Every row comes from one small tree of marks. Brackets hold a mark, then the marks that hang from it, in the order of their numbers. Every link used is in the known rows. Which tree was each row made from?
Known rows
[K805 [K111 K488] [K415 [K276 K36] K493]]: 1.659 2.060 -1.025 1.002 1.848 -3.278 -0.459 0.720 -1.403 -1.670 1.009
 2.745 -0.945 1.176 -0.374 1.627 0.346 1.710 1.667 1.338 -0.542 -1.469
[K488 [K111 [K805 K415]]]: -0.457 1.225 0.323 0.321 2.064 -3.170 -1.234 1.453 -0.593 -0.075 1.104
 1.902 -0.960 2.657 -0.855 0.906 0.116 1.418 1.006 2.157 -0.393 -0.382
[K111 K488 [K805 [K415 [K493 K83]]]]: 0.615 3.046 -1.388 1.709 0.295 -4.528 -1.291 1.711 0.276 3.353 1.291
 5.421 -1.353 2.016 -3.601 0.752 -1.078 1.801 0.355 0.634 -1.469 0.193
[K805 [K111 K488] [K415 K276 [K493 K83]]]: 0.798 2.951 -0.101 1.471 -0.663 -5.003 -1.028 1.824 0.359 -0.049 0.568
 4.319 -0.099 2.289 -1.943 1.667 -0.251 1.481 1.748 0.439 -1.450 -1.228
[K493 K83 [K415 K805]]: -1.488 1.133 0.947 0.461 0.150 -2.440 0.288 -1.481 1.594 3.980 0.084
 2.374 2.031 5.262 -0.844 1.679 -0.969 -0.803 2.124 1.995 -1.585 -2.408
[K415 [K276 K36] K493]: 2.955 0.562 -0.246 1.487 1.539 -1.296 -0.181 0.374 -2.209 -0.446 0.204
 2.326 -0.171 3.235 0.740 2.228 0.002 -0.008 -0.192 -0.173 -1.135 -1.405
[K488 [K111 [K805 [K415 [K493 K83]]]]]: 0.164 2.510 -0.022 1.571 0.114 -4.682 -2.056 2.469 0.044 1.187 1.175
 4.814 0.388 4.436 -1.598 1.442 -0.811 1.880 0.775 1.251 -1.249 -0.290
[K493 K83 [K415 [K276 K36] K805]]: -0.078 0.221 2.187 0.637 -0.257 -2.921 0.945 -3.025 0.203 3.560 0.896
 2.150 1.835 6.316 0.613 2.324 -0.251 -0.297 2.171 2.094 -1.270 -2.869
[K415 K276 [K493 K83] [K805 K111]]: 0.739 3.162 1.078 0.764 -1.044 -2.989 -1.963 0.834 -0.411 -0.120 -0.887
 3.736 1.564 3.267 -1.120 2.443 -1.005 0.494 1.486 -0.358 -1.964 -2.004
[K493 K83 K415]: -1.241 0.361 0.088 0.900 -0.729 -1.886 0.991 -1.024 2.032 3.524 0.779
 2.639 1.564 5.535 -0.281 1.288 -0.205 -0.887 1.698 2.016 -1.316 -2.024
[K415 [K805 K111]]: -0.859 2.020 -0.258 -0.459 1.682 -0.198 -1.016 0.052 -0.354 -0.653
 -0.777 0.860 0.569 0.737 -0.508 1.529 -0.479 -0.308 2.464 1.257 -0.796
 -2.026
[K805 K111 K415]: -1.303 1.693 -0.587 0.387 1.686 -0.687 0.107 0.269 0.234 -1.390 0.718
 -0.193 -0.861 0.700 0.241 1.821 0.773 0.228 2.569 2.514 -0.479 -1.810
[K36 K276 [K570 K877]]: -0.960 -0.012 -0.668 1.091 4.288 1.111 -0.260 -0.463 -1.418 1.797 0.734
 -0.927 -0.038 3.860 -0.346 0.863 -1.523 -2.414 1.931 1.484 0.841 -0.653
[K36 K276]: -0.162 -0.151 -0.837 0.963 1.743 1.015 0.248 1.024 -0.078 1.698 -0.173
 -0.161 -0.911 3.450 0.037 1.136 -0.458 -2.259 0.931 1.079 0.107 -1.766
[K493 [K415 [K276 K36] K805]]: 0.258 0.056 1.665 -0.032 1.885 -2.097 0.784 -2.816 -0.900 1.531 0.275
 0.802 0.843 4.843 0.899 2.095 -0.003 -0.242 1.334 2.105 -1.026 -2.716
[K488 [K111 [K805 [K415 [K276 K36]]]]]: 0.982 0.408 1.534 0.380 1.673 -3.590 -0.580 -0.180 -1.837 -0.527 1.873
 1.698 -1.156 3.658 0.584 1.537 0.794 1.949 1.133 2.311 -0.107 -0.833
[K111 K488 [K805 [K415 K276 K493]]]: 1.944 2.683 -0.409 0.993 1.561 -4.925 -1.516 1.741 -1.523 0.562 0.395
 4.105 -2.798 1.142 -3.260 0.906 -0.462 2.117 -1.037 -0.139 -1.505 0.315
[K111 K488 K805]: 0.777 1.211 -1.837 0.012 1.168 -1.937 -0.903 0.883 -0.441 2.494 0.318
 3.703 -1.763 0.473 -3.082 -0.474 -0.793 0.804 0.157 0.311 -0.707 0.081
[K493 [K415 [K276 [K36 K570]] K805]]: 0.333 0.320 1.527 -0.373 2.873 -2.167 1.062 -2.936 -1.782 0.900 0.088
 0.309 1.033 6.413 0.530 2.028 -0.975 -1.078 2.767 1.579 0.178 -1.776
[K805 K111]: -0.486 1.173 -1.174 -0.108 0.863 0.398 -0.261 0.536 0.122 -0.926 0.032
 1.077 0.081 0.902 0.030 1.134 0.268 -0.374 2.061 1.389 -0.497 -1.556
[K111 [K805 [K415 K493]]]: 0.474 2.753 -1.067 1.189 2.313 -2.116 -1.170 1.277 -1.051 0.412 0.776
 2.481 -2.217 1.293 -1.779 1.569 -0.292 1.272 -0.536 1.124 -1.372 -0.153
[K493 K83]: 0.142 0.454 -0.042 1.426 -0.512 -1.021 0.254 0.263 0.845 2.758 0.577
 2.311 0.762 3.356 -0.492 1.537 -0.347 -0.873 1.690 0.553 -1.142 -1.478
[K276 K36]: 1.019 -0.436 -0.873 0.968 1.972 0.675 0.797 -0.869 -0.958 1.045 1.011
 0.758 -0.134 2.224 1.007 1.549 0.159 -0.690 1.557 1.488 -0.213 -1.750
[K877 K570]: 0.351 1.064 0.280 0.881 1.500 -0.294 -0.154 -0.065 -0.464 -1.107 -0.143
 0.834 0.316 1.196 -0.738 1.154 -0.534 -0.261 0.855 0.150 -0.355 -1.091

Write each row's tree
0.206 1.613 0.072 0.192 1.247 -3.434 -0.170 0.706 -0.260 -1.178 0.405
 1.477 -1.468 0.483 -1.210 1.081 0.649 1.028 2.039 1.359 -0.651 -1.303 -> [K805 [K111 K488] [K415 K276]]
1.614 3.122 -0.500 -0.012 1.275 -3.607 -2.392 1.805 -1.378 -1.281 -1.511
 4.022 0.286 0.957 -2.533 1.144 -1.221 1.024 0.746 -0.792 -1.475 -1.255 -> [K415 K276 K493 [K805 [K111 K488]]]
1.504 2.889 0.115 1.537 -0.492 -5.792 -1.384 1.525 -0.459 2.536 0.982
 5.364 -1.763 2.644 -3.499 1.142 -0.676 2.110 -0.235 -0.063 -1.846 0.058 -> [K111 K488 [K805 [K415 K276 [K493 K83]]]]
-0.247 0.779 1.847 -0.244 1.412 -2.879 0.030 -1.423 -0.291 1.157 -0.784
 1.113 0.632 4.462 -0.470 1.806 -0.379 -0.488 0.645 1.259 -1.584 -2.207 -> [K493 [K415 K276 K805]]
-1.070 2.030 0.966 -0.462 -1.312 -4.687 -0.502 -1.120 1.556 2.436 -0.184
 4.066 1.765 4.252 -2.007 0.804 -0.718 0.571 2.782 1.599 -1.378 -2.326 -> [K493 K83 [K415 K276 [K805 [K111 K488]]]]
-2.099 1.840 -0.173 -0.902 1.382 -1.038 -0.338 -1.281 0.855 0.218 -0.459
 1.133 1.348 3.008 -0.280 1.318 -0.237 -0.166 2.420 2.724 -0.941 -2.544 -> [K493 [K415 [K805 K111]]]
1.105 2.444 1.513 1.463 -0.614 -6.032 -2.193 2.217 -0.626 0.362 0.883
 4.819 0.016 5.040 -1.443 1.854 -0.381 2.110 0.110 0.549 -1.606 -0.348 -> [K488 [K111 [K805 [K415 K276 [K493 K83]]]]]
0.520 1.122 1.739 0.235 1.374 -4.397 -1.258 1.178 -1.241 -0.830 0.792
 1.927 -1.344 3.249 -0.755 1.303 0.474 1.720 0.449 1.442 -0.743 -0.344 -> [K488 [K111 [K805 [K415 K276]]]]
0.203 -0.354 -0.762 1.095 4.480 0.654 0.229 -2.115 -2.317 1.242 1.960
 -0.094 0.767 2.687 0.688 1.236 -0.821 -0.914 2.605 1.874 0.472 -0.743 -> [K276 [K36 [K570 K877]]]
2.108 1.428 0.654 1.944 -1.043 -2.951 -0.766 1.515 -0.425 1.185 -0.199
 3.987 0.707 4.322 -0.832 2.269 -0.608 -0.167 -0.096 -0.974 -2.050
 -1.201 -> [K415 K276 [K493 K83]]
-0.714 0.955 1.165 -0.818 0.964 -1.539 0.337 -2.832 -0.486 -0.231 0.221
 0.810 1.189 3.997 1.097 1.898 0.422 0.337 2.606 2.870 -0.657 -3.020 -> [K493 [K415 [K276 K36] [K805 K111]]]
-0.720 0.973 0.929 0.669 3.904 -1.054 0.271 -2.654 -2.458 -1.595 2.585
 -1.263 -0.151 2.070 1.343 2.104 0.567 0.614 3.694 3.110 0.566 -1.254 -> [K805 K111 [K415 [K276 [K36 [K570 K877]]]]]
1.230 2.462 0.769 0.921 -0.717 -2.149 -1.259 -0.454 -1.090 0.167 0.178
 3.402 1.754 3.587 0.140 2.701 -0.535 0.728 2.196 0.526 -1.363 -2.443 -> [K415 [K276 K36] [K493 K83] [K805 K111]]
2.582 0.785 0.418 2.118 -0.620 -2.221 0.023 0.111 -1.074 1.592 0.855
 3.613 0.946 4.597 0.471 2.502 -0.264 0.079 0.648 -0.059 -1.453 -1.654 -> [K415 [K276 K36] [K493 K83]]
0.085 2.939 -0.440 1.839 0.083 -3.083 -0.989 1.112 0.051 2.427 1.319
 3.748 -1.159 2.845 -2.038 1.806 -0.545 1.325 0.329 1.116 -1.675 -0.371 -> [K111 [K805 [K415 [K493 K83]]]]
0.359 3.403 -1.418 0.794 -0.109 -3.159 -2.209 1.779 0.445 1.462 -0.702
 5.263 1.742 1.841 -2.893 1.013 -1.916 0.724 2.205 -0.008 -1.470 -1.443 -> [K415 [K493 K83] [K805 [K111 K488]]]
-0.026 1.719 -1.151 0.455 2.187 -2.970 -0.464 0.596 -0.261 2.132 1.152
 2.432 -2.711 0.191 -2.840 0.220 -0.157 1.433 0.748 1.461 -0.612 0.056 -> [K111 K488 [K805 K415]]
-0.734 1.745 -1.402 0.300 2.027 -2.130 -0.160 0.856 0.453 -0.382 0.667
 1.424 -1.125 -0.150 -1.364 0.754 0.322 0.732 2.703 2.109 -0.312 -1.280 -> [K805 [K111 K488] K415]
-1.625 1.925 -1.048 -1.017 1.619 -2.565 -0.683 -0.728 1.083 1.158 -0.586
 2.765 1.158 2.152 -1.881 0.231 -0.794 0.336 2.573 2.276 -0.731 -2.079 -> [K493 [K415 [K805 [K111 K488]]]]
2.672 1.400 0.722 1.124 2.322 -1.894 -0.953 -0.128 -2.666 -0.076 -0.440
 2.084 0.330 2.988 0.110 2.607 -0.783 0.110 0.211 -0.182 -1.378 -1.913 -> [K415 [K276 K36] K493 K805]
-1.988 2.073 -0.571 -0.361 -0.551 -3.423 -0.435 -0.861 2.192 3.144 0.068
 4.112 2.194 3.602 -2.154 0.453 -1.071 0.327 3.360 2.300 -1.022 -2.249 -> [K493 K83 [K415 [K805 [K111 K488]]]]
1.224 2.794 -0.725 0.831 1.401 -4.100 -1.180 2.069 -0.752 -2.051 -0.079
 2.997 -1.119 0.788 -1.708 1.379 0.051 1.450 0.973 0.469 -1.150 -0.939 -> [K805 [K111 K488] [K415 K276 K493]]
0.353 -0.351 1.111 0.606 -0.187 -2.562 1.873 -2.647 -0.181 2.572 1.430
 1.801 1.534 8.124 0.717 1.891 -0.479 -1.117 3.183 1.650 0.152 -1.562 -> [K493 K83 [K415 [K276 [K36 K570]]]]
0.754 2.156 0.547 1.813 -0.600 -2.695 0.029 -0.136 -0.480 -0.574 1.701
 2.441 0.304 3.469 0.923 2.970 0.657 1.260 2.380 1.807 -1.053 -2.238 -> [K805 K111 [K415 [K276 K36] [K493 K83]]]
-0.164 3.034 -1.723 1.571 0.085 -3.736 -0.987 2.120 1.050 0.796 0.854
 4.279 0.241 1.594 -2.123 1.229 -0.629 1.133 2.338 1.161 -1.120 -1.181 -> [K805 [K111 K488] [K415 [K493 K83]]]
